Each row was made from one walk, in order. Every step used is in the known rows, and no mark comes twice. Write each row's walk.
Known rows:
midomol/sape/nira/tosut/fepino/bekuz/tora: [-43.7  24.0  45.9 -24.6  24.1 -26.4  29.6  31.7  26.6  35.9   4.4  42.0
  13.2 -21.5  30.2 -37.8 -31.2  35.2  53.3]
bekuz/fepino: [  6.1  33.2  22.9 -26.9  11.7 -18.2  23.8  -3.2 -10.5 -15.9  -3.3  -5.5
 -17.9 -22.2  23.6 -10.5 -26.0  12.8   1.2]
nira/tosut: [ -0.3  23.2  25.7 -22.6  19.4 -13.0   7.4  19.3 -13.5  13.8  14.4  -5.0
 -24.4 -25.8  26.1 -12.7  -9.2  17.1  16.8]
nira/sape/gakare/tosut/fepino/bekuz: [-14.9  38.8  47.0 -70.8   8.3 -21.0  -7.8  15.2  44.4  16.9  -1.6  16.3
 -15.2  -3.2  22.7 -35.4 -20.2  44.3  30.9]
gakare/sape/nira/tosut/fepino: [-24.5  61.3  33.1 -28.5  19.9 -24.2  -0.1  22.4  28.2  21.8  30.7  13.0
  -8.6 -52.9  29.7 -12.9 -32.7  33.2  36.8]
midomol/sape: [  9.4 -23.1  15.9 -22.0  11.1   0.0  33.6   5.8 -12.8  16.0  16.4 -10.1
  18.5   6.8  21.7 -21.7  -4.9  32.1  21.5]
bekuz/midomol/sape/gakare: [ 12.5 -24.9  50.2 -14.8  12.7 -13.7  28.5   5.2   8.7 -28.7  44.8  11.9
 -12.5   3.7  34.0 -53.6 -10.7  20.1   3.9]
gakare/bekuz/midomol/sape/nira/tosut/fepino: [-11.3  27.6  62.5 -13.5  44.9 -24.6   7.1  41.3  56.7  28.4  41.8   6.7
   7.8 -54.2  25.9 -28.4 -52.1  57.1  31.3]
sape/nira/tosut: [  3.7  24.5  19.7   9.0  12.5 -41.5   0.6  19.9   5.2  -0.3  37.9  16.0
 -26.7 -46.4  31.2 -19.9 -20.0  13.0  32.8]
nira/tosut/fepino: [-15.9  64.5  27.7 -53.3  25.7  -5.4  -8.6  28.7   2.1  33.7  13.9  -3.8
 -10.5 -26.7  14.5  -4.8 -22.4  29.6  19.8]
gakare/sape/nira: [ -3.7   9.9  10.8   2.3 -26.5 -38.0  13.6 -18.6  25.9 -19.4  31.7  22.3
 -10.2 -40.6  43.3 -12.0 -14.6  17.3  27.7]
fepino/bekuz: [-16.7   0.4  24.3 -53.6  -5.1  -8.4  -2.2   2.2  12.4  17.1 -13.7  16.3
 -33.1  17.3  14.2  -9.8   3.8  22.6  18.9]
gakare/sape/nira/tosut: [-11.4  21.0  32.3   9.4  10.2 -36.7  17.3  11.2  19.0  -1.9  34.1  17.1
 -21.8 -57.8  44.3 -21.0 -23.0  22.4  38.0]
gakare/tosut: [ 19.6  30.5   1.3 -36.4   5.7 -18.2 -11.1  -7.4   4.2 -16.3   8.8 -19.7
   5.0 -18.8  41.5 -17.7 -18.6  36.1   1.1]
gakare/tosut/fepino/bekuz: [-25.3  44.4  28.9 -77.8  19.7  -9.9 -22.0  15.0  36.4  24.5 -10.2   7.7
 -11.6   1.7  19.8 -15.8 -22.4  48.5  24.0]
gakare/tosut/fepino/bekuz/midomol: [-29.4  24.2  52.8 -53.8  36.6 -10.8  -0.4   9.9  56.3   9.6  -4.5   9.8
  -9.3   2.0  22.5 -33.2 -38.2  57.9  -0.4]
midomol/sape/nira: [ 12.0 -14.5   6.7  15.6  -2.9 -36.2  19.0   4.7  10.9  -5.3  45.1  18.5
   7.5 -21.4  26.6 -26.8 -15.6  22.7  37.7]
sape/gakare/tosut/fepino: [  5.8  68.5  20.3 -65.9   8.5 -16.6 -29.5   9.7  17.3 -12.1  28.2  -6.9
  -3.3 -23.4  35.1 -23.6 -26.7  32.6   6.5]
nira/sape: [ 17.5   1.4  19.5 -22.6 -29.3 -19.3  39.3 -11.6  -4.9  19.1  -5.5  -4.1
   4.3  -6.2  12.2 -12.1   1.1  21.8  15.6]
gakare/bekuz: [ 25.5  -5.6  35.4 -38.0 -21.6  -8.0  -3.9  -0.8  27.2   6.0   8.8 -20.4
  -8.4 -30.6  32.6   5.4 -11.3  36.8  -1.1]
sape/nira/tosut/fepino: [-13.2  66.1  24.2 -29.0  19.8 -27.8 -13.4  29.1  16.3  21.9  33.9  13.0
 -11.6 -43.7  20.2 -10.0 -29.9  25.1  33.0]

Which walk is each row?
[-24.9  39.8  48.0 -52.5  -4.3 -26.2  22.9  11.8  28.3  15.4 -11.1  32.1
  10.0 -11.2  37.0 -43.2 -23.7  31.7  32.0]	nira/sape/gakare/tosut/fepino/bekuz/tora
[-31.5 -17.1  67.6 -28.1  62.5  -2.1  39.4  34.2  38.8  38.2  10.3  10.9
   7.9   3.1  17.6 -47.6 -34.9  63.5  28.3]	nira/tosut/fepino/bekuz/midomol/sape
[-26.9 -22.1  55.7 -36.2  44.5   1.8  36.3  19.5  37.7  29.9   7.2  10.4
  12.7  16.5  14.9 -41.5 -27.1  59.5  19.7]	tosut/fepino/bekuz/midomol/sape
[ 17.3 -15.3  69.9 -23.1  -2.2 -17.2   7.5  -0.1  49.3 -26.1  28.5  -1.7
 -23.8 -23.9  38.4 -32.1 -25.9  35.2 -21.1]	sape/gakare/bekuz/midomol
[-38.1  21.7  61.1 -26.8  41.7 -27.2   4.1  24.6  59.5  17.5  13.7  31.7
 -25.8 -14.8  18.0 -36.1 -39.4  47.6  17.5]	sape/nira/tosut/fepino/bekuz/midomol
[  0.4  42.6  42.4 -50.0  34.8 -13.7  -4.7  15.8  34.1  -9.0  35.3  -4.7
  14.3 -18.4  36.9 -46.2 -40.2  52.1   6.1]	bekuz/midomol/sape/gakare/tosut/fepino
[ -8.7 -32.0  35.8  15.9  19.3 -38.2  26.7   9.3  43.6  -3.7  36.8  31.3
  -0.1 -11.5  26.5 -44.8 -27.3  39.1  33.4]	fepino/bekuz/midomol/sape/nira
[-17.7 -13.8  54.0  17.6  48.6 -35.9  25.6  34.5  38.0  13.4  37.0  28.6
 -15.8 -33.3  30.2 -49.3 -35.8  40.3  44.0]	fepino/bekuz/midomol/sape/nira/tosut
[-32.3  35.7  29.8 -77.7   5.5  -3.6 -14.0  14.3  24.5  36.7 -12.7  16.6
 -23.6  13.0   6.9  -4.6  -8.4  33.2  22.0]	tosut/fepino/bekuz
[ 13.3 -34.3  42.6  23.5  11.1 -38.4  26.1   7.0  51.7  -9.4  48.0  14.5
  11.8 -35.8  34.3 -37.7 -36.5  46.1  24.1]	gakare/bekuz/midomol/sape/nira
[-20.1  25.1  44.9 -71.1  29.2 -10.8 -10.9  24.8  40.3  15.8   9.7  15.2
  -9.2   3.5  28.5 -38.6 -25.1  49.8  34.4]	midomol/sape/gakare/tosut/fepino/bekuz
[-23.9  23.7  62.3 -54.3  32.0 -17.9  -6.3  10.0  59.1  -6.8  10.4  19.7
 -21.8   2.1  28.9 -44.8 -36.0  48.5  -1.2]	sape/gakare/tosut/fepino/bekuz/midomol
[ -2.5 -32.1  60.7 -24.3  17.7 -14.0  25.0  10.9  22.7 -18.8  34.4  23.8
 -22.5  11.9  31.7 -59.8 -10.4  25.4  12.8]	fepino/bekuz/midomol/sape/gakare
[ 32.5  22.0  25.5 -28.5 -10.8 -32.2   5.2  -6.7  14.5 -31.2  24.8  -5.7
  -4.5 -24.1  45.8 -43.4 -15.6  26.1  10.2]	nira/sape/gakare/tosut
[ 33.3 -29.8  58.5 -29.6 -12.4 -12.7   8.4  11.7  31.6 -10.6  38.5  -8.8
  -9.0 -28.1  43.2 -27.1 -13.2  33.6  11.6]	midomol/sape/gakare/bekuz
[ 33.4  -6.0  50.9 -39.3 -28.6 -17.7 -11.9   2.0  29.0 -20.8  30.6  -7.8
 -28.6 -32.1  43.1 -13.8  -9.3  19.9  -2.2]	sape/gakare/bekuz
[  7.3  -8.4  49.5 -29.6  34.3 -22.5   7.1  10.0  37.8 -29.6  30.2   5.5
  -3.5  -6.5  48.7 -65.2 -29.4  48.1  12.7]	fepino/bekuz/midomol/sape/gakare/tosut
[-21.9 -15.2  55.2 -35.4  56.3  -2.8  29.5  21.5  47.7  22.3   9.0   2.7
  22.5   7.0  25.1 -50.1 -39.3  72.9  20.8]	gakare/tosut/fepino/bekuz/midomol/sape
[ 10.9 -16.6  58.3 -23.0   3.6 -10.5  14.1  -1.6  48.2  -4.1  11.7 -12.5
  -7.1 -23.6  31.6 -16.8 -29.2  49.2 -19.2]	gakare/bekuz/midomol
[-36.2  22.1  47.5 -39.9  38.0 -20.6   2.7  39.9  40.1  43.8  15.4  29.6
 -16.3 -13.4  15.6 -27.9 -27.7  44.0  54.8]	midomol/sape/nira/tosut/fepino/bekuz
